Each row was made from one path, in order. Every step used is in the known rows, and no mark comes twice. Write each row's path.
Known rows:
M S J D K: [-0.637  1.259 -2.198 -3.922 -0.216  0.835 -0.274  2.764 -7.185  0.798
 -5.380  1.976 -0.931 -3.158 -2.139 -3.749 -1.066  0.859  4.023 -1.315
 -3.307 -2.722  0.160 -0.525 -2.170]
Z A H K D: [-0.029  0.466  0.084  0.013  5.230 -1.214 -0.252 -4.937  3.005 -2.253
 -1.082 -3.802  1.358  0.042 -2.878 -1.029  3.955  0.017  3.747  3.733
  2.282 -1.085  4.082 -0.880  2.730]
E H: [-1.874  0.795 -1.458 -0.616 -2.779 -0.350  0.255 -0.549  4.489  0.550
  5.254 -2.128  2.220  2.627 -1.322  0.258 -1.098 -0.645 -0.128 -0.633
  0.535  1.069  2.243 -1.654  0.544]
M S E H K D Q: [ 0.788 -1.063 -0.154 -3.337  3.743 -0.241  0.201 -7.618 -3.735 -0.721
 -3.059  0.730  4.087 -1.813 -0.777 -2.570  0.636  0.470 -0.204  2.954
 -0.735 -1.946 -2.129  0.669  5.439]
V H E S: [-0.854 -0.773 -1.989  1.792 -0.867  1.385 -0.581 -0.114  1.692 -1.419
  0.687  0.600 -1.508 -2.055  0.988  4.444 -0.011 -1.441 -5.168 -0.028
  0.949  1.419 -3.468 -2.692 -1.804]
E H A: [ 0.373  0.951  1.620  1.657 -1.530 -0.298 -1.071 -0.590  6.532  1.064
  6.592 -3.474  2.878  2.533 -0.581 -2.093 -0.606 -1.850 -2.392 -2.782
  2.232  0.409  4.981 -0.584  1.278]
J D: [-1.570  1.355 -1.898 -1.770  0.082  0.641 -1.712  1.156 -2.950 -0.917
  1.030  1.211 -0.554 -0.561 -0.910 -2.321 -0.708  1.590  2.817 -1.060
 -0.289 -0.770  2.051 -0.152  2.127]
Z A: [ 1.096  0.987 -0.068  4.924  2.860 -1.317 -0.042 -0.077  4.367  3.239
  1.677 -2.218  0.172  3.449 -1.146  1.586  1.838 -2.705  0.147  2.741
  4.038  4.115  6.259  1.574  0.319]
K H E S: [ 0.416 -0.866 -0.949  2.548 -2.168  1.556  0.415  0.462  2.037 -0.641
  1.253 -0.626 -3.003 -0.724  2.105  4.301 -0.499 -0.962 -2.951 -1.431
 -0.138  1.082 -3.414 -0.315 -1.119]
S J D: [-2.189  1.891 -2.630 -3.238  1.119  0.995 -2.361  0.488 -5.854 -0.572
 -1.956  1.749  0.788 -1.994 -0.475 -4.899 -0.739  3.034  2.754  0.773
 -1.344 -1.856  0.356  0.041  0.392]
Z A H: [ 1.191  0.583 -0.182  4.832  3.511 -2.181 -1.823  0.044  5.152  0.563
  2.488 -1.495  0.743  4.629 -2.122  2.295  3.282 -2.847  0.781  3.593
  3.490  2.180  7.893 -1.421 -2.134]
Q D K H E S M: [ 0.442 -3.831  2.183  0.358 -3.508  2.508  0.930  4.262 -3.752  0.550
 -3.887  2.266 -2.504 -0.075  1.460  1.474 -1.705 -0.744 -2.295 -1.665
 -2.800  0.806 -6.279  1.926 -0.271]
J S E H: [-2.042  1.368 -1.159 -1.288 -2.894  0.303 -0.789  0.582  2.274  0.738
  3.720  0.265  2.753  3.883 -0.961 -1.409 -2.216  1.200 -1.997  0.754
 -0.165  1.224 -1.213 -0.877  1.353]
H E S: [ 0.391 -0.542 -1.478  2.715 -1.751  1.265  0.812 -0.328  0.282 -1.376
  1.021 -0.701 -2.651 -2.277  1.778  4.279 -0.535 -0.767 -3.901 -0.910
  0.467  2.157 -3.150 -1.030 -0.853]
A H K: [-1.156 -1.119 -1.877 -0.097  2.001 -4.074  1.606 -0.584  4.639 -3.041
  1.106 -1.917 -0.447 -2.831 -1.753  1.413  3.249 -1.251  1.513  1.180
  3.330 -1.144  6.056 -3.388 -1.184]
V X: [ 0.895  1.372 -0.507 -0.872 -0.815 -2.992  0.716 -3.135 -0.028 -0.899
  4.304 -0.887  0.675  0.604  2.610  0.079  1.757 -3.196  1.453  0.752
  4.020 -1.428  4.091 -1.210 -2.193]
E S J D K H: [-0.537  1.045 -0.961 -2.408 -1.983  1.352 -0.161  4.424 -0.315  1.677
 -2.132  1.710 -2.092  0.953  0.129 -1.767 -1.191  0.731  4.502 -2.451
 -3.270 -3.847 -0.137  0.951 -2.215]
Q D K H E S: [ 0.904 -0.909 -0.811  1.515 -2.358  2.070  1.821  2.354 -0.021 -0.300
 -0.580 -0.109 -4.354 -0.317  1.847  3.513 -1.378  0.247 -1.692 -2.584
 -1.755 -0.705 -3.137 -0.420 -1.945]
Q D: [ 2.752 -0.001  0.742  0.031  1.044 -0.324  0.676  1.857 -2.364  0.631
  1.235  0.416 -1.878  2.434  1.816 -0.038 -1.612  3.762  1.572 -1.149
 -0.131 -1.294  3.964  0.764 -0.677]
Z F: [-0.153  3.060  0.187  2.986  3.202 -4.292 -0.093 -0.302  5.560  0.348
  6.308  1.418  1.114  1.260 -1.383  3.982  0.465  1.407  2.423 -2.625
  2.882  4.243  6.309  3.045 -2.627]
Z A H E S: [ 0.391 -0.736 -1.755  4.535 -0.119  1.067  0.058 -0.256  2.058 -1.575
  0.567 -1.444 -2.491 -0.240  0.297  4.808  1.027 -2.223 -4.024  0.914
  1.418  2.712 -1.014 -1.980 -1.456]
Q D K: [ 2.175  1.340  0.883 -1.149  0.121 -0.431  2.770  4.580 -3.225  1.629
 -2.134  0.865 -3.066  0.865 -0.220 -0.587 -1.787  2.070  4.154 -3.239
 -2.357 -2.948  3.707 -0.014 -3.202]
S M: [ 0.222 -2.277  3.009  0.173 -1.572 -0.382 -0.990  2.075 -1.897  1.221
 -0.825  1.989  1.210  0.231  0.916  0.057 -0.237 -1.162 -0.714  0.307
  0.004  2.857 -2.159  2.610  0.699]
Z A H E: [ 0.878  0.470  1.797  5.013  3.824 -2.400 -0.288 -1.512  4.442  0.406
  3.516 -2.094 -1.073  2.623 -1.866  2.784  3.565 -2.310 -0.033  0.848
  1.929  1.248  3.472 -2.029 -2.475]
K H E S J D Q: [-0.106  0.547 -0.982 -2.281  1.600  1.491 -0.562 -2.812 -7.013 -0.298
 -4.276  3.915  0.687 -2.280  1.218 -2.633 -1.120  2.077 -0.119  0.302
 -2.427 -3.134 -2.390  0.462  2.642]

Which path is each row?
[ 0.038  0.803  1.589  0.860 -0.555  0.053 -1.371 -0.263  5.825  1.746
  6.946 -2.533  4.176  3.690 -0.581 -3.689 -0.602 -1.485 -2.871 -1.855
  1.684  0.227  2.471  0.269  0.685] => S E H A
[-1.059 -3.429  1.233 -0.238 -3.877  2.796  0.063  4.095 -3.872 -0.015
 -3.861  2.494 -2.084 -0.984  0.708  0.711 -1.395 -1.539 -1.851 -1.551
 -2.814  0.895 -6.923  1.510  0.606] => J D K H E S M
[ 0.886  2.129  0.712  0.099  0.767 -0.930 -2.012  1.268 -1.524  1.338
  0.814  3.112  0.971  2.002  1.313 -1.150 -1.458  2.519 -1.578  1.972
  0.380  1.794 -1.801  1.523  0.236] => J S E
[-1.462  0.480 -0.539 -2.641  2.130 -0.290  0.774 -5.263  2.773 -2.172
  0.297 -4.005  2.086 -1.034 -2.546 -2.035  1.914  1.108  3.245  1.618
  0.844 -1.784  1.260 -1.075  4.178] => E H K D
[ 2.072  0.510  1.779 -1.011 -0.974 -0.462  1.280  4.752  1.984  3.208
  0.419  0.934 -2.801  3.848  0.761 -0.367 -1.287  1.225  5.397 -3.472
 -2.631 -3.907  3.169  1.522 -2.923] => Q D K H
[-0.053  0.758  0.377 -1.793  3.798 -0.982  0.300 -5.006  1.355 -2.062
 -0.839 -3.145  1.089 -2.138 -1.517 -1.561  2.492  1.335  3.923  1.878
  1.313 -1.498  1.671 -0.204  3.657] => H K D
[ 0.707 -1.336  3.767  0.475 -3.394 -0.030 -1.889  2.645 -3.805  0.230
 -3.505  3.351 -0.481 -0.086  1.174  0.789 -1.760  0.574 -2.172  0.628
  0.483  3.567 -1.827  2.092  3.291] => J S M
[-0.226  0.777 -2.100  0.284  0.852  0.511 -1.035 -1.424 -2.865 -1.153
 -2.500  0.216  0.227 -2.849  1.314  0.022  0.657  1.220 -2.139  2.543
 -0.724  0.192 -2.835 -1.203 -4.059] => A H E S J
[-0.216 -3.461  1.544  1.383 -3.037  1.793 -0.236  1.909 -2.874 -0.323
 -2.301  1.614 -0.753 -1.504  1.523  2.202 -0.772 -1.789 -4.261 -0.146
 -0.706  3.353 -6.503  1.630  0.698] => H E S M
[-2.281  0.627 -1.670 -1.532 -1.435 -0.037 -0.129 -0.031  3.500  1.556
  5.532 -0.828  3.900  4.261 -1.222 -2.030 -1.199 -0.031 -0.907  0.720
 -0.472  0.793 -1.339 -0.283 -0.484] => S E H
[ 0.605  0.903  0.866 -2.631  3.154 -0.356  0.580 -6.491 -3.240 -1.352
 -3.532  1.355  2.958 -1.079 -0.286 -2.345 -0.108  2.072  0.128  2.436
 -0.182 -2.195 -0.857  0.087  6.326] => J S E H K D Q
[-0.204  0.985 -1.417 -0.825 -0.196  1.047 -0.024  0.278 -2.749  0.512
 -3.709  0.581 -0.775 -2.757  1.484 -0.816 -0.100  1.329 -0.625  0.715
 -2.189 -1.029 -3.868 -0.097 -4.301] => D K H E S J
[ 1.784  0.405  1.038 -1.463  4.952 -1.337  0.381 -6.842 -2.255 -1.926
 -2.969  0.667  2.597 -1.675 -0.457 -0.938  1.690  0.819  1.880  2.498
  0.353 -2.537  2.023 -0.317  4.434] => A H K D Q
[-0.184 -3.382  0.642  0.537 -3.554  1.997 -0.756  2.679 -3.073 -0.227
 -2.662  2.135 -0.004 -1.300  1.893  1.895 -1.475 -1.518 -3.687  0.578
 -0.219  3.581 -5.062  2.173  1.073] => E S M
[-0.295 -3.672  1.509  1.725 -2.677  1.490 -0.732  1.926 -2.493 -1.009
 -2.124  1.462 -0.733 -0.885  0.862  2.534 -0.151 -2.110 -4.130  0.494
 -0.732  3.017 -5.639  0.685 -0.091] => A H E S M
[-0.167 -3.604  1.995  0.950 -3.508  1.928 -0.333  2.443 -1.597  0.202
 -2.005  1.777 -1.069 -0.451  1.727  2.141 -0.787 -1.812 -3.464 -0.458
 -1.213  2.605 -6.717  2.155  0.562] => K H E S M
[ 1.595  0.366  3.338  0.944  0.669 -1.240  2.072  1.812  2.194  2.115
  1.796 -0.442 -3.627  2.162  0.093  0.994  0.393  0.667  3.203 -4.038
 -2.234 -3.016  0.239  0.073 -2.990] => Q D K H E
[-1.371  2.009 -1.883 -2.717 -0.428  1.646  1.096  3.337 -6.144 -0.110
 -4.825  1.488 -2.382 -3.107 -1.662 -2.697 -1.219  1.301  3.366 -2.252
 -3.508 -2.974 -1.169 -1.388 -2.595] => H E S J D K
[-3.257 -1.156 -2.898 -2.031 -1.266 -2.542  3.330 -1.062  5.767 -1.809
  2.204 -3.411  0.761 -2.666 -2.045  0.261  1.198 -1.157  0.353 -0.473
  2.845 -0.793  3.728 -2.959  1.163] => E H K
[ 2.513  1.278  3.907  1.680 -0.352 -0.732 -0.733  2.384  6.041  2.951
  3.818 -1.423  0.271  2.682  0.469 -1.972 -0.044 -1.821  1.294 -4.345
  0.641 -2.225  5.344  1.423 -1.124] => D K H A
[-0.105  0.976 -2.770 -0.772 -0.140  0.955 -1.101 -0.752 -3.462 -0.289
 -3.107  0.720  1.032 -3.363  2.254 -0.745 -0.603  1.747 -1.804  2.798
 -0.155  0.883 -2.193  0.350 -2.944] => E S J
[-1.800  0.531 -0.604 -3.096  2.806 -0.050  0.625 -5.017  2.412 -1.685
  0.477 -3.427  2.969 -0.174 -2.401 -3.071  1.832  1.296  2.832  2.225
  0.290 -1.888 -0.494 -0.498  3.633] => S E H K D
